Each row comes from the steps of one path. Every step used is in the known rows, and no mark comes twice. Write the path behind each row, first mark first.
Known rows:
sorofo > saku > lufil > fike > bukuri > beti > pupib > volutil: [-13 -30  26 -12  -5 -28  13   3   2  16  20 -25  23 -35  38  17  13  -8
 -91   0   0 -10 -43  61  31  75  25 -29  54 -17  21 -45  39]
mide > voba: [  4   9  -7   0 -10  -7  -8  21  19 -25 -16 -17 -29  43   8  44  -1  16
 -54   5   6 -22   7   7  19  11  -2 -11  45   8   3  22  28]
sidor > disu: [ 15 -19  -1 -29   2 -10  47   0  26   6 -14   4  -3 -17  22  -6  26 -18
  -8 -27  -2   4  -2  47 -30   3  -5   4  12   3 -18  -3  25]
tekab > roto: [ -2 -12  -1  11  -8   5  34  12 -14  15  -6 -10  -7 -12  26  23  11  69
  13  -7 -63   5  -1   6  12  -5  15  -3   0   3  29  15  -4]
bukuri > fike > lufil: [ 23   2 -31   1 -15   5 -26 -17  46   6   2 -40   7   2  32   8  16  11
   6 -60  10   5  16   2  12 -19 -30   0  21  61  -1 -21   3]
tekab > roto > volutil > pupib > beti: [-15 -46  48   7 -24  -4  -7  22 -22  20 -24  -7  24 -33 -15 -14  20  20
 -31  25 -41 -27 -59  -1   2   7  66 -18   4 -16  -6  17  19]
sorofo > saku > lufil > fike > bukuri > beti: [-11  16  20   7 -39  10 -23 -24  42  60  30 -29  31 -13  60   4  27  12
 -49 -25   0  36 -19  -7  49   2  38 -20  -4 -15   5 -38  41]
bukuri > beti > fikores: [ 22  24  18   1 -47  15   6  19  50  30   1  -6  12 -21 -13  28  25  17
 -17  -6   2  21 -10  79  23   7  63  10  25  -8 -24  -6  22]
voba > mide > beti > pupib: [  9 -16  27  16  24  20  21   9  18 -35  17 -11   6  -8 -36  59   0  20
 -44  -7  28   8 -56  76 -10  27 -12 -41  18  23  -4  22  28]
sorofo > saku > lufil > fike > bukuri: [-29  23   5  12 -30   0 -16 -37  14  13  54 -34  -6   4  64  13   5   9
 -30 -37  31  64 -27 -17  15  10  -3  -4 -19 -24  24 -71  22]
sidor > disu > sorofo > saku: [  2 -11  12  24   0  29  27  36   5  18  23   1  -3 -34   4   8 -12   6
 -62   1   2  30 -14   6  -3  -1  10  23  -3 -53  -2 -13  27]
mide > beti: [ -4 -13   3   5  -4  22 -24 -19  33   0  14 -27  -6  -3 -12  38  41  22
 -19 -25  24 -13   3  30  -4 -14  15 -14   6  21 -23  38  15]
tekab > roto > volutil > pupib: [-42 -12  51   6 -26 -34  13  32  -7  23 -25  -4  10 -30 -20  12 -37  37
  41  38 -29 -27 -42  -2 -32  51  34 -20  14  -5  27   0   7]
saku > lufil: [ -5 -45 -12  -4  -3 -16   1  -3  51   8  21 -19   0  13  46  24   0   1
  -6  -4  26  12  11  -6 -21  -4  -4   7   7  52   9 -26  24]
pupib > beti > bukuri > fike > lufil: [ 30  -4 -23  -3  -6  27 -30  -8  38   9  13 -40   8  -1  51   3  18  12
 -10 -60   8   4   8  26  23 -15 -18   5  20  55  -7 -36   9]
beti > pupib > volutil > roto: [-32 -21  32 -13  20   0  29 -12 -32 -30 -10   5  16 -61  38  -2 -52  18
 -45  56   6 -22 -35  30   3  55  24 -38  63  27  18 -10  22]
sidor > disu > sorofo: [ 11 -31   0 -33  -1  19  32  21   8  11  -9  33  -7 -35  27  17  11 -14
 -74 -35   4  24 -42  46 -26  12   2  15   8  30   2   5  22]
volutil > pupib > beti > fikores: [ 21  -3  32  10 -48  10  -3  26  18  -7   4 -15   7 -26 -36  19  29  20
 -22  15   7  17 -50  65   0  -3  78  14  12 -20 -31  -6  13]
fike > lufil > saku: [ -3  -1 -36 -36 -26  -2   3 -11 -39 -17  51 -38   3   7  45  26 -17  -2
 -29 -15  14  23   4  14   4  11 -45   9  26  -1  28 -32   0]
bukuri > fike: [ -8  29   5  43 -14   7 -28   4  53  27  10   2  15   3   7  -4  13  24
  21 -37   4 -16  -6 -19   4  -3   3  -6  13  22  -7 -11   3]
tekab > roto > volutil: [-56 -11  27   0 -12 -10  36  28 -25  46 -38  17 -10 -17   5   9 -21  27
  11 -13 -52 -24   3  30 -14  45  13  -7  20 -17  34   5  12]
lufil > fike > bukuri > beti > fikores: [ 10  46  22   0 -60  17  -1  -1  44  32  18 -16   8 -20  11  29  32  18
 -29 -28  12  46 -29  77  32  14  60   5  17 -21 -14 -32  24]
bukuri > beti > pupib > volutil: [ -2 -34  24 -29   8 -29  17  12  -9   6 -12  -4  22 -35  11   8  16 -17
 -78  13 -15 -44 -38  73  26  72  26 -31  65   1   8  -8  24]
sorofo > saku > lufil > fike: [-12 -22  -7  65 -16   1   3   2  21  33  69 -41  16  -7  20  20 -34  17
  -3 -28  24  67  -9 -12  -6   4  -2  12 -25 -20   9 -73  37]
volutil > pupib > beti > bukuri: [ 15 -14  30  -3   6  32 -18  22 -11   0  22  -5  11 -12  30  -5  -5  12
 -15  26   1  -9 -41  39  11  19  37  -2  -4 -12 -14 -35  15]
voba > mide > beti > pupib > volutil > roto > tekab: [-49 -11  67  -1  35  16  47 -29 -17  37  23  35 -11 -67  -1  15 -43 -13
 -54  -3  13 -18 -28  34 -31  50   6 -48  36  31  23   6  29]
sidor > disu > sorofo > saku > lufil: [ -4 -52  -4  12  -1   4  20  21  54  21  37 -15  -2 -12  47  29  -9   3
 -48  -3  27  36   2  -2 -23  -4   3  20   4  16   9 -35  43]
pupib > volutil > roto: [-31 -11  21  -9  13   7  15 -24 -31  -9  -7   9   8 -59  49 -21 -44  14
 -30  50   3 -21  -8  -2   4  44  30 -25  49  20  15  -4  11]
sidor > disu > sorofo > saku > lufil > fike > bukuri > beti: [ -5   3  21  -8 -39  17  -8 -18  48  64  26 -17  26 -28  71   9  33   6
 -75 -39   1  45 -34  15  38   7  37 -16   2  -5   4 -36  49]
disu > sidor: [-16  10 -10 -11  18  -3  35 -17  -4  20 -15  15 -20 -14  35 -34  25  -4
  33 -25  -5  10   1  19 -34  12   6  30  -3  36   3 -23  11]
fikores > beti > bukuri > fike > lufil: [ 25  15 -19   2  -8  33 -22 -30  45  12  14 -38   3  -3  43  10  16  14
   2 -66  10   9  17  28  24  -4 -32   4  25  67  -9 -40  10]
bukuri > beti > pupib: [  9 -20  30 -10   3  -6  17  26  18  -8 -10  -8  38 -17 -11  34   5  12
 -49  14 -10  -6 -56  69  24  23  16 -38  32  18   1  -5  35]

Write each row's path:
[ 27   9 -26  -3  -4  19 -24 -10  44   8  16 -39   3   3  51  13   4  14
  10 -59  16   6  18  27  15  -5 -33   5  22  59   0 -43   4] => beti > bukuri > fike > lufil
[ -4  40  11  36   0  28 -28  15  52  29  29   5  10   5  36   3  -6  29
  28 -33  12 -15  -5  16   9  19  -2  -1  14  18  -6 -42   5] => beti > bukuri > fike
[  5   6   9  -4  18  46 -16   3  19   2  37 -16 -13   4  33  36   2  23
  -3 -14  28  -6   5  71   2  21   4  -2   4   9 -15 -17  16] => mide > beti > bukuri
[  4  -7  41  12 -53   8  14  38  11  11 -11 -11   3 -33 -30  26  25  36
 -17   9 -18  10 -50  74  -1  11  84  11  21 -26 -16  -3  18] => tekab > roto > volutil > pupib > beti > fikores
[-10  12  16  -9 -39   4 -26 -32  43  56  21 -20  28 -10  65   4  35   8
 -45 -33  -1  30 -24   2  45   8  35 -24  -1  10   5 -32  36] => saku > lufil > fike > bukuri > beti
[-28  18   3  -4 -30  -4 -17 -44  15   8  45 -27  -6   7  71  13  13   3
 -25 -46  31  59 -31 -10  11  13  -9  -9 -15   1  24 -65  18] => saku > lufil > fike > bukuri
[ 25   0  17   7 -38  24   4  22  15  -2   3  -8  -1 -16 -24  17  41  10
 -40  -8   3  22 -27  74  12 -12  66  20  13 -23 -33  -5  16] => pupib > beti > fikores
[-43  -6  51   2 -22 -36  -4  26  -1  17 -23   2  15 -25 -34  -1 -42   4
  37  41   3 -30 -42  -5 -38  54  28 -19  14  -7  12  -9   7] => roto > volutil > pupib
[  0   4 -15 -15 -34  10 -19   2 -17  -5  64 -43  20  -1  54  21 -11  17
 -24 -17  15   9 -24  15  10  16 -22   3  31   5  17 -48   7] => volutil > pupib > beti > bukuri > fike > lufil > saku
[ 28  -5 -12   0 -13  17 -35  -6  41   5  13 -45  15  -8  42   6  12  19
   1 -44  11   0  -7  19  14  -8 -10  -2  19  56  -8 -38   9] => volutil > pupib > beti > bukuri > fike > lufil
[-11 -27 -14  41 -18  -6   0  -9  22  27  54 -31  16  -2  29  23 -25   8
   1 -41  24  59 -18  -1 -14   9  -7   7 -21  17  12 -66  31] => saku > lufil > fike
[-58  -4  70 -29  17   3  37 -32 -19  45  11  32  -1 -69  31   3 -26 -18
 -67   5  -3 -22 -36  28  -7  49  22 -50  45  24  30 -14  31] => fike > bukuri > beti > pupib > volutil > roto > tekab
[  4  -4  42   9 -49   6   2  34  16   6  -8  -7   6 -30 -40  16  20  11
 -22  11   3   9 -49  71  -5  13  78  11  22 -27 -27  -8  18] => roto > volutil > pupib > beti > fikores
[ -7 -34  18 -26  17 -32  23  12 -25 -19  -8  -2   4 -26   4  10   4 -18
 -64  12  -3 -39 -37  69   7  73   6 -21  59  -4  15 -15  12] => beti > pupib > volutil
[ -7 -12  33   2 -10  -5  11  11  33   1  22 -31  37 -16  24  40   5  18
 -65   0   8  30 -65  55  32  25  16 -39  22  -3  13 -45  49] => sorofo > saku > lufil > fike > bukuri > beti > pupib
[-18   3  -6 -18 -37   7 -15   7 -22   7  52 -35  18  -3  50  19 -19  10
 -23 -21  13   0 -24  23   1  33 -22   1  38  -2  22 -50  11] => roto > volutil > pupib > beti > bukuri > fike > lufil > saku
[-35  -7  37 -10   3   5  18 -27 -27  -9   3  -3  25 -68  60  -3 -41  21
 -62  37   5  -1 -52  30  23  62  36 -48  56  19  22 -29  33] => lufil > fike > bukuri > beti > pupib > volutil > roto
[  7  34  23  14 -60  17   2   6  62  39  35 -30   9 -20  22  35  26  24
 -33 -20  20  56 -20  65  30  10  63  11  15 -26 -11 -47  38] => sorofo > saku > lufil > fike > bukuri > beti > fikores
[ -6  23 -21 -14 -30  26  -7 -24 -14   2  64 -34   9   4  55  26  -6  12
 -23 -41  15  20  -1  25  16  21 -45   5  37  17  17 -48   6] => fikores > beti > bukuri > fike > lufil > saku
[ -4 -14  40  -5   4  28 -15  30 -15  13  10   1  10 -14  24  -6 -15   3
 -15  23  -1 -18 -40  48   3  37  37  -5   4 -17 -11 -35  21] => roto > volutil > pupib > beti > bukuri
[ 12  43  24 -17 -55  14  -3   1  50  25   4  -9   4 -16  12  28  41  16
 -30 -15   9  30 -20  74  32  10  62   3  25 -13 -16 -16  19] => fike > bukuri > beti > fikores
[ -6  -2  12  37   0  34   4  37  -9  16  29   1  -2 -28  -7  10 -25  15
 -59  15   3  29 -13 -18  12  -3  12  21  -9 -55   5 -11  15] => disu > sorofo > saku
[ -6 -18  28 -13  -9 -10   9   4  30  -3  13 -25  35 -13  30  43  12  12
 -60  -9   8  25 -70  64  26  29  13 -42  26  23  13 -40  46] => saku > lufil > fike > bukuri > beti > pupib
[-52 -17  67 -18  23   2  42 -20 -19  50   9  34   5 -73  13   4 -37 -17
 -58  12  -7 -28 -30  30 -13  45  23 -47  45  28  25  -7  31] => bukuri > beti > pupib > volutil > roto > tekab
[ -2  -3  36 -27  -5  -5   9   8  18 -11  -8 -12  31 -13  15  32  19  10
 -62   6  -3   2 -65  65  34  25  16 -45  33  11   9 -14  32] => fike > bukuri > beti > pupib
[ -5  47  21  43  -6  47 -23 -14  53  35  26   4   9  -1  24   1  12  30
  17 -46   7 -13  -8  19  22  21   1  -5  19  29 -20 -37  13] => fikores > beti > bukuri > fike
[-62  -2  68 -13  12   4  38 -35 -22  52  23  26   5 -74  30   6 -35 -15
 -65  -8  -1  -4 -45  30  -6  52  20 -48  36  17  31 -30  36] => lufil > fike > bukuri > beti > pupib > volutil > roto > tekab
[  3  20  26  39  -9  29 -40  18  46  26  27  -3  23  -6  28  -8   8  32
  10 -19   6 -23 -36   8  12  11  28  -8  11  13 -17 -36  13] => volutil > pupib > beti > bukuri > fike
[-34  -9  37 -26   8   4  18 -24 -21 -16 -11   3  21 -64  62  -5 -32  18
 -62  49   3 -20 -41  29  22  58  38 -49  65  26  21 -13  28] => fike > bukuri > beti > pupib > volutil > roto
[ 26   4 -26  -1  -5  27 -33 -15  54   7  22 -47   0   2  47  25  17  21
   3 -68  23   2  19  37  13  -9 -26   0  23  66 -10 -30  10] => mide > beti > bukuri > fike > lufil
